Each row comes from the steps of one walk. Every step used is in the known rows, and no mark comes twice. Write the walk behind each row, first mark first.
Known rows:
P-R-E-N-D: [  3   3  -8 -20  26  -4   8  -4   1 -12  -6   9  25  31 -20  13  21  -3
 -43 -18  -1   7   2  -8  -2  -8  19  26   9  17 -12   5  -8]
R-U: [ -1  -4  -4  -5  13  -1  20   5  -4   4   7  11  17  30 -22   9   4  -7
 -30  -6  11  -7   1 -21  -1  -4   3  40   2  26   5  -4   9]
X-P-R-E-N-H: [ -8  12 -15 -11  22  -2   9 -10  -2   1   6  23  15  17 -23  25  29  -8
 -49 -37  -5   1   1  -6 -11  -7  18  19   1  15 -10   4 -19]
G-N-D-Q: [ 19 -11  13 -10  32  17   5 -11   3  -5  -8  27  -8  51  -9  -5  -8 -19
 -36 -16  14 -20  -6 -30  23   7  15  28   0   9 -26   4  16]
H-N-D: [ 16   6  10 -28  22  -1  16  -4  13  -7  -8   7   3  48  -1   4  -8 -18
 -28   4  21 -15 -13 -23  13  -2  14  29   5  20 -15   6  10]
Q-H-C-D-A: [ 20  10  -2 -20  37   3  15 -21  13  -7 -10  28   9  58  -5 -11   7  -7
 -30   0  12 -24   1 -29  32  17  23  47  -4  17 -22  -8  10]
H-N-D-Q-G-A: [ 31  -4   9 -18  54  27  10  -9   3 -14 -27  37  -6  73  17 -12 -12 -17
 -25  -4  21 -12 -10 -43  39  17  22  29  -6   6 -41   0  10]
N-H: [  6  10  -2 -18  12   2  17  -9   4   9  -4  15   1  34 -17  15   8 -21
 -29 -14  17 -19  -7 -20   4  -2  12  28   2  13  -4   0   2]
E-N: [  9  -5  -8 -13   9  -7  22   7   7  -8 -14   3  21  28 -15  11  14 -12
 -23 -16   8 -10  -2 -16   4  -1  -1  33  19  30   3   8   0]
R-K-N-D-Q-H: [ 15   3  -1 -19  33   9   6 -11  11  -7 -13  34  -6  43  -8   7  10 -21
 -44 -27  18 -27 -14 -18  19  14  29  33  -5  -3 -17  -6   1]
R-K-N-H-C: [ 11  18  -7 -18  14 -10  10 -11  15  -7  -7  20   7  39  -8  23  19 -16
 -35 -27   9 -29  -6 -11  11   5  20  37   8  15   2  -2  -8]
K-N-H-C: [  9  12  -9 -19   9  -8  11 -14  13  -8  -7  17   5  47 -11  20  16 -21
 -32 -25  10 -32  -4 -10   7   1  15  36   9  18  -1  -7  -2]
G-A: [ 10  -3  -1  -7  19   8  19  -2  -3   3  -9  14   6  42 -10   1   2 -13
 -17  -6  14  -5  -3 -31  15   4   6  33   9  16 -11   9   6]
W-E-R-K: [  1  18  -3   6  18   5  12  10   3  10   5  17  27   9 -14  13  16  10
 -31 -13  10  -8  -7 -43  16  11 -10  29  22  17  18  10  -3]
D-Q-H-N: [ 27   3   3 -13  25   5  14  -8  19  -5  -4  28 -10  51   6   3  -4 -17
 -28  -9  25 -36 -19 -30  22  15  15  31 -11   8 -19  -3   6]
H-C-D-Q-G: [ 25  -1   9 -12  50   8   8  -7  10 -13 -17  39   9  58   9 -10   5  -7
 -28  -2  14 -23  -1 -32  31  16  15  42 -10  23 -17 -18  12]
X-U: [-11  -2  -2  -4  13  -5  17   8   6   7   4  12   6  15 -22   9   6 -14
 -25  -5  10 -10  -3 -11  -4  -8   4  31   1  33   5   4  11]
Q-H-C: [ 10  13   0 -21  15 -12   9 -14  15  -3   2  16   4  43  -7  10   8 -14
 -29  -5  15 -30  -8 -20  18  10  16  38  -4  12  -7 -10   8]
W-E: [ -2   3  -5  -3  15  -5  12   1   5  10   4  16  13  24 -17   6  17   1
 -27  -7  18 -17  -5 -30   6   0 -12  31  19  21   8  10  -1]
Q-H-N-D: [ 16  12   7 -35  25   2  13 -13  16  -4  -9  13  -4  53   1   4  -8 -20
 -33  -2  24 -24 -17 -24  20   5  23  27  -6   8 -22   0   7]
K-W-E: [ -5   1 -13   9  12   2  20  12   6   1  -8  19  16  23 -15   9  13   2
 -33 -16  17 -16 -10 -37   9   4 -11  23  24  24  21   7  -1]
N-D-Q: [ 16  -9  11 -14  30   7   9  -7   4  -6  -7  25  -1  46 -14  -2   1 -20
 -34  -6  15 -15 -10 -22  12   4  17  32   4  10 -17  -4  16]
Q-G: [  9   1   5 -15  29   5  17   8   0   0 -14  20  13  37   2   5   2 -11
 -22   0  19  -8  -3 -32  16   0   2  32  -2  26  -2  -3   8]
W-K-N-H-C-D: [ 14  23  -8 -15  23   4  11 -14  22  -1 -19  25  13  50  -8   6  19  -4
 -33 -25  13 -35  -2 -16  18   7  13  41  11  22  -1  -6  -6]
R-K-W-E-N-H-C: [  8  20 -19  -8  18  -5  12  -7  20 -13 -19  23  16  33 -10  20  25  -1
 -44 -34   6 -28  -9 -24  20  16  14  27  22  13   7   4 -15]
G-N: [ 10  -4   6  -4  12   7  14   0   2   5  -2  12   3  35  -8   5  -6 -11
 -24 -15  14 -16   0 -32  17   0  -2  29   2  25  -6  13   8]
C-H-N: [ 22   2   6 -13  17  -6  25   3  23  -7   2  17   0  47   9   9  -6  -9
 -20   5  19 -29 -18 -23  14   7  12  34  -3  25  -7   2   6]
P-R-K-N-H-C-D: [ 11  24  -5 -14  29  -6   9 -15  15  -5  -6  27  17  34 -10  13  20  -5
 -39 -22   3 -22   2 -11  12   2  29  40  -5  17  -2  -7 -13]
P-R-U: [ -5   1  -5   3  17  -4  16   4  -8   5  15  16  23  19 -28  12   5  -2
 -35  -5   3  -1   4 -19  -6 -13  10  36  -6  22   5  -3   3]
W-K-R: [  8  14  -3   7  12  18  12  11  11  10 -11  18  27  27 -18   6   3   3
 -29 -15  14 -13  -8 -36  19   0  -9  31  19  19  19   8   5]
Q-H-N: [ 18  11   1 -21  16  -2  18  -5  19   0  -3  14  -2  44   5   9  -4 -15
 -24  -4  25 -29 -17 -28  18   7  11  30  -8  15 -11   2   3]
R-K-W: [  4   5  -4   6  12   1  28  21   8  -6 -14  16  16  17  -8  16   4  -6
 -32 -16  14  -6 -13 -31  12   5   6  28  12  25  22   8   1]
R-K-W-E-N-D-Q-H: [ 12   5 -13  -9  37  13   8  -7  15 -13 -24  38   3  38  -9   4  16  -7
 -52 -34  15 -26 -17 -31  27  25  24  23   9  -4 -10  -1  -7]

Write each row's walk:
[ 18   0   2 -13  34  10  12 -14  11   2  -8  34  -3  45  -8  -6   6 -13
 -32 -12  19 -30  -8 -26  20  17  19  38 -13   8 -18 -14   8]
C-D-Q-H
[ 34  -6  10 -18  58  27  12 -12   9 -17 -24  46 -10  80  22 -12 -13 -15
 -26  -1  19 -20 -14 -40  41  23  32  31 -12   3 -45  -6  10]
C-H-N-D-Q-G-A
[ 22   8   2 -30  36  11  16 -17  12  -8 -14  22  -3  63   0  -6  -8 -18
 -34   1  21 -20 -12 -32  30  10  27  32  -2   7 -33   5  10]
Q-H-N-D-A
[ -3   8 -11  11  17   1  19  15  10   2  -8  23  17  14 -12  13  16   7
 -37 -18  17 -13 -12 -38  13   8  -5  25  22  20  24  13  -8]
R-K-W-E
[ 22 -11  10  -1  38  22   7  -1   0  -3 -15  36  -3  50   8  -4  -9 -11
 -29 -18  17 -20  -1 -42  32  11   5  28 -10  18 -21   2  11]
D-Q-G-N
[  4  -1 -15  -8  14  -7  15   3   9  -2 -10  10  22  25 -17   8  25   1
 -28 -20  10 -15  -2 -22   6   3 -11  30  28  26   6  13  -8]
W-E-N
[  2   6 -12 -12  25   3  16   6  11 -13 -25  15  21  26 -14   9  17  -1
 -45 -25  10  -8 -10 -26  16   8   9  22  29  17   6  13  -9]
R-K-W-E-N-D
[ 26   7   6 -19  51  14   6 -17  10  -9 -21  44   2  62   7  -5   7 -12
 -34 -10  15 -29  -2 -30  31  18  24  38 -14  13 -24 -21   7]
N-H-C-D-Q-G
[ 21   4   9 -21  32   7  -4 -28  14  -9  -5  33 -12  62  -2  -2  -4 -18
 -41 -17  14 -38  -8 -27  35  19  29  32 -11  -1 -32 -10  14]
G-N-D-Q-H-C
[ 14  -1   1 -12  36  17  17   1  -6  -1 -21  25   8  50   4  -3  -1 -12
 -17  -4  17  -2  -1 -40  26   8   8  32   0  16 -18   3   5]
Q-G-A
[ 20   4  12 -28  26  -1  19  -6  20 -10  -4  16  -2  55   5   4 -10 -15
 -29   7  18 -24 -17 -21  16   5  24  31  -2  17 -19   0   9]
C-H-N-D
[ 29  -6  13 -17  36   7  13  -9  20 -15  -5  32 -10  62   5  -2  -8 -17
 -33   0  18 -30 -20 -23  20  13  27  32  -5  10 -27  -6  14]
C-H-N-D-Q
[ 20   4   1 -13  35   0  18 -13  11  -9 -10  22  16  55  -7 -11   7  -4
 -26   4   8 -16   4 -27  27  10  15  49   6  28 -15  -2  12]
H-C-D-A
[  1  21 -17  -3  15  11  12  -3   5   7  -7  24  16  22 -16  24  24  -5
 -40 -39  11 -22  -7 -30   9   8   1  26  21  10  12   5 -15]
W-E-R-K-N-H
[ 20  13  -2 -20  36   6  16 -24  11  -5 -13  27   8  59  -9  -7   9 -10
 -31  -4   9 -22   3 -26  27  12  24  44   2  18 -22  -5   7]
N-H-C-D-A
[ 17  14   4 -20  28   8   3 -20   9  -3 -12  28  -2  57   5   9  -1 -15
 -33 -19  13 -30   0 -32  31  10  18  29  -8  13 -20  -4   4]
Q-G-N-H-C
[ 15  17 -15 -20  28   7   6 -19  16 -11 -14  19  28  49 -11   8  22   2
 -42 -28  -2 -18   8 -15  17  12  18  38   5  19  -8 -13  -7]
K-R-E-N-H-C-D
[ 24   5   5 -13  35   5   7 -22  14  -6  -8  34  -1  55  -8  -3  10 -14
 -33 -12  11 -33  -4 -20  21  15  23  41  -5  12 -19 -16   8]
N-H-C-D-Q
[ 23  -3   8  -7  34  -1   9 -11  14 -10  -5  29   6  50  -6  -8   8  -8
 -28  -4  10 -27  -3 -22  20  14  14  45  -1  22 -11 -13  13]
H-C-D-Q
[  4  12 -17 -13  19  -1  11  -9   2  -3  -4  16  18  27 -21  25  28  -5
 -41 -32   1  -5   2  -9  -6  -5  18  23   3  12  -9   4 -18]
P-R-E-N-H
[ 27  -3  13 -22  48  16   9  -3   9 -14 -21  34  -2  62  14  -5  -9 -17
 -32   0  23 -18 -12 -35  29  10  18  29  -8  14 -27  -6  12]
H-N-D-Q-G
[  9   9 -19   2  16  13  10  10  11  -5 -16  13  37  28 -17  14  25  12
 -37 -34   3  -3   0 -22  10   3  -7  30  26  23  11  10 -10]
W-K-R-E-N
[ 15  -4   7 -16  33  18  13 -13  -1  -5 -13  20   1  56 -10  -9 -10 -15
 -34  -8  12  -9   1 -35  29   4  16  31   7  15 -29  15  15]
G-N-D-A
[  3   4  -8   0  15   9   9   4   1   1   5  14  27  28 -16  14  14   3
 -36 -17   6   1   1 -24   4  -1  -3  32   7  20   9  -1   2]
K-R-E
[  5  14 -10   8  17  17   7   8   8   7  -2  20  29  28 -17  12  17  14
 -37 -22  10  -3  -3 -29  11   0  -8  31  16  17  14   6  -3]
W-K-R-E
[ 19   5   2 -14  24  -5   4 -17  16  -7   1  30  -4  50  -6   4   8 -15
 -32 -10  15 -37 -11 -22  23  17  21  39  -7   5 -15 -15  11]
D-Q-H-C
[  7  13 -10 -15  13   1  17  -3   8   1 -11  19   5  28 -13  25  18 -19
 -35 -33  14 -21  -7 -13   4  -1  14  31   7  13   4   5 -12]
R-K-N-H
[ 11   0  13 -24  36  18   7  -7  -1  -3 -18  21   2  52   3  -3 -12 -16
 -34  -9  17 -10   0 -36  29   2  13  24  -5  18 -24   5  12]
Q-G-N-D
[ 30  -4  14 -22  52  16  11  -5  16 -18 -17  42  -6  68  19  -5 -10 -15
 -32   2  21 -26 -16 -32  31  16  27  31 -14  11 -31 -12  13]
C-H-N-D-Q-G
[ 19   9 -10 -18  33   6  17 -21  12 -11 -18  28  10  62  -8  -2  14 -13
 -33 -18   7 -26   5 -20  23   9  22  46   7  22 -18  -6   1]
K-N-H-C-D-A
[ 16   9  -7 -19  37  -5  -6 -25  13 -20  -1  32   9  50 -11   9  22  -5
 -50 -23   0 -21  -4 -10  16  13  37  32  -7  -2 -28 -14  -4]
P-R-E-N-D-Q-H-C
[ 22  -8   7 -15  52  27   8  -9  -6  -9 -26  38  -2  65   5 -12  -4 -18
 -27  -6  17  -6  -5 -39  33  14  21  30  -3   4 -35  -3  12]
N-D-Q-G-A
[  8   8 -17 -20  16   2  14  -9   5  -4 -10  12  13  36 -17  22  27 -10
 -37 -33   7 -11   0 -10  -1   2  12  27  10  15  -9   3 -13]
R-E-N-H
[  5   8  -8   2   8   4  20  16   4  -4  -6  12  27  17 -10  21  13  -7
 -29 -27   7  -8  -5 -27   8   4  -3  34  21  27  21   4  -3]
E-R-K-N
